Every row comes from one small tree of marks. The marks that hang from a mark follow it in brackets, in alphabetical order. Every link used is in the known rows. Which tree was each row made from?
Known rows:
zeva(tosod(rizeki(giga(pizosug) kapi))): [-0.229, -2.778, -2.393, 0.013, -0.830, 3.437, -0.209, 0.742, 2.863, 0.554, 2.685, 0.087, -0.743, -2.613, -0.535, 1.216, 2.719, -1.230, -0.133, -2.184, -1.026, 1.612, -3.983, 2.750, 2.707, 2.544, 3.864]
kapi(rizeki(tosod) zeva): [1.285, -0.585, -4.210, 1.642, -2.898, 2.943, 3.501, -1.813, 1.738, 5.359, 0.342, -2.581, -5.374, 2.232, 4.060, -1.087, -6.267, -4.317, -0.816, 4.328, -3.422, -0.015, -5.822, 2.367, 2.221, 0.180, 1.751]
rizeki(giga(pizosug) kapi): [-0.493, -0.619, 0.317, 2.393, 0.696, 3.184, -4.256, 1.220, 1.452, -2.704, 1.308, 1.872, 0.866, 2.164, -1.643, 2.404, 1.947, 0.843, -0.227, 0.414, -0.759, 1.836, -2.946, 4.287, 0.924, -1.533, 0.290]
tosod(rizeki(giga(pizosug zugak) kapi) zeva): [-2.410, -3.019, -3.010, -1.727, 0.716, 2.980, 0.430, 1.846, 0.622, -1.229, 4.730, 0.451, -0.794, -7.056, -1.085, -0.109, 3.426, 0.860, 3.490, -1.580, 0.458, 1.442, 1.689, -0.005, 2.680, 0.740, 2.909]
rizeki(kapi): [-2.046, -1.585, -0.121, 3.755, -0.962, 3.939, -1.600, -2.877, 1.669, 0.511, 1.986, 2.401, 0.699, 3.284, 1.185, 1.857, -2.423, 0.470, -0.095, 2.166, -2.678, -0.220, -1.244, 2.951, 3.370, -0.219, -0.789]
zeva(tosod(rizeki)): [-1.216, -1.502, -3.901, 0.281, -3.690, 5.038, 2.885, -1.540, 2.786, 2.374, 2.275, 0.271, -0.158, -1.447, 2.295, 1.663, -0.860, -2.278, 0.528, -0.451, -2.707, 0.301, -3.948, 0.981, 3.502, 2.202, 2.576]
tosod(rizeki(kapi)): [-1.803, -3.420, -1.220, 1.582, -0.484, 3.327, 0.665, -3.969, 1.153, 1.142, 2.279, 1.256, 0.945, -0.595, 1.331, 1.422, -0.622, -0.169, 1.293, -0.326, -3.528, 1.310, -0.632, 1.670, 4.498, 1.110, 1.142]
tosod(rizeki(giga(pizosug zugak) kapi(zeva))): [-2.196, -2.755, -1.364, -1.501, 0.798, 2.528, -0.496, 1.610, 0.182, -1.021, 3.140, 0.245, -1.170, -3.386, -2.059, -0.428, 2.086, 1.074, 3.038, 0.229, -0.212, 1.496, -0.514, 0.995, 0.533, -0.416, 3.001]
kapi(rizeki(giga(pizosug zugak)) zeva(tosod)): [0.064, 0.100, -3.170, -1.873, -3.065, 1.606, 1.702, 5.344, 3.120, 2.270, 1.363, -2.664, -4.909, -0.868, 0.656, -0.616, -1.346, -3.055, 2.368, 3.055, -0.109, -0.391, -5.811, 0.073, -1.255, -0.906, 3.615]
zeva(tosod): [-1.140, 0.508, -2.482, 1.939, -4.214, 5.629, 0.812, -0.503, 3.223, 1.764, 2.018, 1.436, -0.172, 2.136, 2.385, 1.932, -2.487, -2.130, -0.349, 1.695, -2.215, -1.162, -4.257, 1.788, 1.847, 0.936, 1.101]
pizosug(giga): [-3.425, 3.311, -0.265, 1.883, -5.097, 6.667, -1.156, -0.229, 1.507, -1.894, -2.357, 2.557, 1.776, 2.560, 0.117, 3.385, -0.435, 2.279, 2.223, 3.913, -1.717, 1.041, -2.917, -0.412, 0.834, -1.795, -0.306]
rizeki(kapi tosod(zeva)): [-0.653, -2.595, -3.823, 2.943, -0.600, 4.506, 0.737, -3.566, 1.014, 3.233, 4.706, 0.647, -2.780, -0.947, 2.734, -0.934, -3.396, -0.791, -2.140, 1.402, -1.597, -1.411, -0.341, 3.824, 4.815, 2.760, 1.005]
giga(pizosug rizeki(kapi(zeva) tosod) zugak): [-3.395, -1.203, -1.266, 3.135, -3.223, 3.577, 1.223, 3.613, -0.103, -0.864, -0.184, -1.532, -4.426, 3.271, -0.712, -1.541, 0.005, 1.949, 1.806, 3.058, 0.295, -0.203, -4.042, 2.622, -5.010, -0.560, -0.846]
rizeki(giga kapi tosod): [1.759, -2.178, -0.968, 3.808, 0.663, 4.273, -1.868, -1.640, 1.558, -0.945, 3.302, -0.059, -0.735, 0.203, 0.358, -1.438, -0.262, -0.256, -2.804, -0.843, -1.086, 0.837, -1.602, 5.112, 2.361, 0.237, 1.465]
tosod(rizeki(giga(pizosug)) zeva): [-0.944, -0.436, -4.398, -2.081, -0.759, 4.020, 1.494, 0.959, 0.722, 0.064, 2.662, 0.285, 0.297, -5.529, -0.077, 1.801, 2.812, -1.728, 2.305, -1.701, -1.428, 2.748, -1.757, 1.085, 3.664, -0.136, 2.819]
kapi(rizeki(giga(zugak) tosod) zeva): [1.868, -0.728, -3.340, 0.163, -2.302, 2.016, 2.896, 1.864, 1.480, 1.774, 2.114, -3.469, -4.613, -1.052, 1.965, -3.214, -3.128, -2.712, 1.104, 2.729, -1.032, 0.284, -3.076, 1.001, -0.181, -1.335, 3.131]
kapi(rizeki zeva): [-0.367, 0.133, -2.795, 0.309, -2.874, 2.083, 2.672, -1.136, 1.605, 5.076, 0.052, -0.897, -3.541, 3.120, 3.371, 0.854, -5.846, -3.989, 1.625, 5.386, -3.828, -0.016, -4.795, 0.871, 2.692, -1.438, 1.031]

Write each row's tree:
[-3.441, -1.314, -2.548, 3.141, -3.398, 3.846, 1.672, 3.690, 0.353, -1.800, 0.815, -1.565, -3.563, 0.239, 0.118, -1.411, 1.049, 2.392, 2.254, 1.400, 0.836, -0.296, -2.052, 2.236, -3.266, 0.147, -1.141] => giga(pizosug rizeki(kapi tosod(zeva)) zugak)
[-2.070, -2.424, -0.873, 0.318, 0.124, 2.940, -1.472, 1.888, 1.353, -3.821, 2.330, 0.078, 0.812, -3.194, -2.224, 0.559, 3.670, 1.970, 3.171, -1.609, -0.235, 2.581, -0.398, 1.212, 0.189, -0.371, 1.780] => tosod(rizeki(giga(pizosug zugak) kapi))
[-3.342, 1.664, -1.762, 4.064, -5.877, 5.144, 1.715, 4.700, 1.018, -4.605, -2.148, -2.194, -1.376, 4.011, -0.600, 0.263, 1.450, 2.201, 2.740, 1.305, -0.112, 1.299, -4.710, 2.159, -6.467, -2.263, -2.357] => giga(pizosug rizeki(tosod) zugak)
[-0.068, 0.108, -3.980, 0.688, -1.659, 5.534, 1.332, 1.474, 0.818, -1.989, 5.021, -0.935, -1.400, -4.558, 1.368, -2.376, 0.278, -0.236, 0.838, -0.342, 0.452, -0.269, 1.081, 1.217, 0.652, -0.373, 1.729] => rizeki(giga(zugak) tosod(zeva))
[-1.444, -3.748, -2.652, -1.650, 0.968, 2.465, 2.053, -0.305, 0.370, -0.240, 5.988, 0.418, -0.103, -8.170, 0.407, -1.487, 1.866, 0.317, 3.583, -1.288, -0.451, 0.652, 3.930, -0.662, 4.485, 1.130, 3.474] => tosod(rizeki(giga(zugak) kapi) zeva)
[-1.316, -2.767, -2.046, -0.359, -0.919, 3.515, 0.164, 2.445, 2.878, -1.304, 3.611, -0.459, -1.092, -3.993, -0.980, 0.230, 3.079, 0.352, 1.517, -1.911, 0.290, 1.107, -2.464, 1.370, 0.676, 1.791, 3.464] => zeva(tosod(rizeki(giga(pizosug zugak) kapi)))
[-3.632, 0.265, -1.157, 2.386, -4.954, 5.440, 2.580, 2.556, 0.368, -2.165, -0.574, -0.636, -2.773, -1.885, 0.136, -1.816, 1.275, 3.865, 3.612, 3.261, 1.134, -0.549, 0.032, -0.933, -1.675, 0.159, 0.635] => pizosug(giga(rizeki(kapi tosod(zeva)) zugak))
[-0.788, -2.356, -2.250, 3.914, -2.459, 4.053, 3.230, -1.023, 0.373, 1.825, 1.974, -1.179, -3.099, 0.613, 2.504, -1.587, -1.146, -0.673, -0.187, 1.063, -1.707, -0.469, -2.325, 3.084, 2.007, 0.738, 0.021] => giga(rizeki(kapi tosod(zeva)))
[-0.660, -1.263, -1.083, 3.179, -0.349, 4.124, -3.042, 2.756, 1.574, -4.395, 2.334, -0.232, -1.270, -0.412, -1.567, -1.263, 1.816, 2.207, -0.634, -0.660, 1.191, 0.941, -1.369, 4.050, -2.122, -0.290, 0.429] => rizeki(giga(pizosug zugak) kapi tosod)
[-1.459, -2.153, -2.014, 0.891, -1.137, 3.562, 0.566, -2.072, 1.547, 5.374, 3.859, 1.770, -2.932, 2.049, 1.942, 0.222, -4.417, -1.933, -1.078, 4.120, -1.951, -2.653, -3.239, 2.615, 3.408, 2.062, 2.609] => rizeki(kapi(zeva(tosod)))
[-1.359, -1.277, -4.129, -1.529, -2.710, 4.668, 3.414, -1.835, 1.544, 5.609, 2.886, 0.389, -2.296, -1.050, 2.501, 0.491, -2.936, -3.417, 0.658, 2.344, -2.898, -0.873, -4.299, 0.774, 3.194, 2.053, 3.780] => kapi(zeva(tosod(rizeki)))
[-0.923, 1.134, -4.339, 0.543, -2.102, 5.366, -0.416, 3.764, 1.173, -2.943, 3.301, -0.765, -1.554, -3.335, -0.477, -0.917, 1.735, 0.480, 0.715, -0.234, 1.205, 0.608, -1.223, 2.169, -1.378, -0.635, 0.931] => rizeki(giga(pizosug zugak) tosod(zeva))
[-4.807, -0.667, 0.519, 2.013, -3.100, 2.844, 0.772, 4.290, -0.242, -1.390, -0.455, -0.098, -2.427, 4.197, -1.394, 0.138, 0.196, 2.453, 4.245, 4.285, 0.189, -0.472, -3.071, 0.782, -4.604, -2.295, -1.242] => giga(pizosug rizeki(kapi(zeva)) zugak)
[0.552, 0.949, -4.594, 1.048, -1.588, 5.398, -0.806, 1.608, 0.987, -0.756, 2.413, -0.400, -1.186, -1.947, 0.481, 0.525, 1.272, -1.491, -1.630, -0.406, -0.166, 1.453, -3.499, 4.148, 1.213, -0.351, 1.155] => rizeki(giga(pizosug) tosod(zeva))
[-1.061, -1.817, -3.413, 1.530, 0.345, 4.172, -1.583, 2.682, 0.994, -2.441, 4.380, -0.209, -2.746, -3.863, -0.720, -1.905, 1.525, 1.401, -0.264, -0.331, 1.769, -0.216, -0.007, 3.204, 0.291, 0.949, 1.586] => rizeki(giga(pizosug zugak) kapi tosod(zeva))
[-1.284, -0.992, -1.184, -0.328, -1.506, 4.222, 1.062, 0.539, 1.339, -3.468, 2.842, 0.283, 2.050, -3.817, -0.174, 0.318, 2.220, 0.420, 3.935, -1.549, -1.676, 2.205, 0.611, -0.740, 0.883, -1.644, 1.989] => tosod(rizeki(giga(zugak)))
[-2.239, -0.569, 0.528, 2.119, -0.188, 3.262, -3.734, 3.256, 1.434, -5.114, 2.376, 1.561, 0.492, 0.766, -2.411, 0.825, 2.374, 2.708, 2.003, 0.758, 0.880, 1.016, -0.377, 1.746, -1.350, -1.978, -0.095] => rizeki(giga(pizosug zugak) kapi)
[-0.850, -2.434, -0.959, -0.662, 0.033, 2.747, -0.191, 1.822, 1.416, 0.920, 5.647, 0.841, -2.566, -1.931, -0.211, -2.351, -1.097, -0.459, 0.937, 2.318, 0.445, -2.213, -0.370, 0.796, 0.993, 0.382, 3.639] => rizeki(giga(zugak) kapi(zeva(tosod)))
[0.092, -2.687, -2.898, 1.534, 0.659, 3.836, -0.018, 0.566, 0.816, -1.399, 6.492, -0.342, -2.177, -5.083, 1.001, -3.213, -0.013, 0.764, -0.145, -0.068, 0.773, -0.978, 2.489, 2.046, 2.128, 1.062, 2.212] => rizeki(giga(zugak) kapi tosod(zeva))
[-1.709, -1.442, -1.366, -0.717, 0.004, 2.937, -1.822, 4.274, 1.463, 0.042, 3.938, 0.853, -2.791, -0.858, -1.625, -1.057, 0.746, 0.487, 0.924, 2.242, 1.439, -1.449, -2.619, 1.812, -1.213, 0.248, 3.069] => rizeki(giga(pizosug zugak) kapi(zeva(tosod)))
[-0.127, -0.479, -3.446, -0.684, -2.520, 4.558, 0.623, 1.666, 3.118, -0.199, 1.664, -0.350, 0.134, -2.257, -0.104, 2.068, 2.872, -1.909, 0.638, -2.151, -1.232, 2.160, -5.479, 2.212, 1.485, 0.936, 3.183] => zeva(tosod(rizeki(giga(pizosug))))
[0.281, -2.259, -0.747, 3.386, -0.022, 4.111, -1.491, 0.611, 1.428, -3.215, 4.251, -0.309, -0.955, -1.292, -0.164, -2.506, 0.306, 1.547, -0.763, -0.458, 0.282, 0.088, 0.695, 2.784, 0.125, 0.060, 1.153] => rizeki(giga(zugak) kapi tosod)
[0.753, -3.392, -2.084, 0.195, -0.442, 3.398, 0.955, -1.000, 2.794, 1.469, 4.187, 0.094, -0.565, -3.832, 0.739, 0.181, 1.399, -1.816, -0.050, -2.253, -1.630, 0.810, -2.322, 2.034, 4.284, 2.390, 4.209] => zeva(tosod(rizeki(giga kapi)))
[1.111, -2.044, -0.955, 0.190, 0.776, 2.947, -0.471, -0.196, 1.718, 3.247, 4.778, 0.964, -2.433, -0.646, 0.522, -1.007, -1.555, -2.220, -1.199, 1.930, -0.888, -1.412, -2.920, 2.730, 3.216, 0.862, 4.113] => rizeki(giga kapi(zeva(tosod)))
[2.325, -0.404, -3.210, -1.248, -2.248, 1.718, 2.841, 1.476, 2.830, 5.192, 2.043, -2.185, -4.576, -0.060, 2.873, -0.501, -3.291, -5.210, 0.115, 2.828, -2.124, -0.467, -5.959, 0.898, 2.773, -0.319, 4.629] => kapi(rizeki(giga) zeva(tosod))
[-1.782, -1.200, -2.866, 3.610, -2.702, 3.872, 1.294, 1.439, 0.400, 0.631, 0.081, -1.354, -3.529, 2.115, 0.574, -0.059, 0.811, 0.197, 0.036, 0.979, -0.798, 0.845, -4.871, 4.317, -0.574, 0.441, -0.908] => giga(pizosug rizeki(kapi tosod(zeva)))
[0.892, 1.252, -2.628, 2.955, -2.107, 5.488, -2.251, 1.713, 1.827, -3.002, 0.284, -0.325, -0.052, 1.573, -0.581, 1.132, 1.533, -0.644, -1.822, -0.816, -0.857, 2.499, -5.372, 5.272, -0.916, -1.382, 0.278] => rizeki(giga(pizosug) tosod)
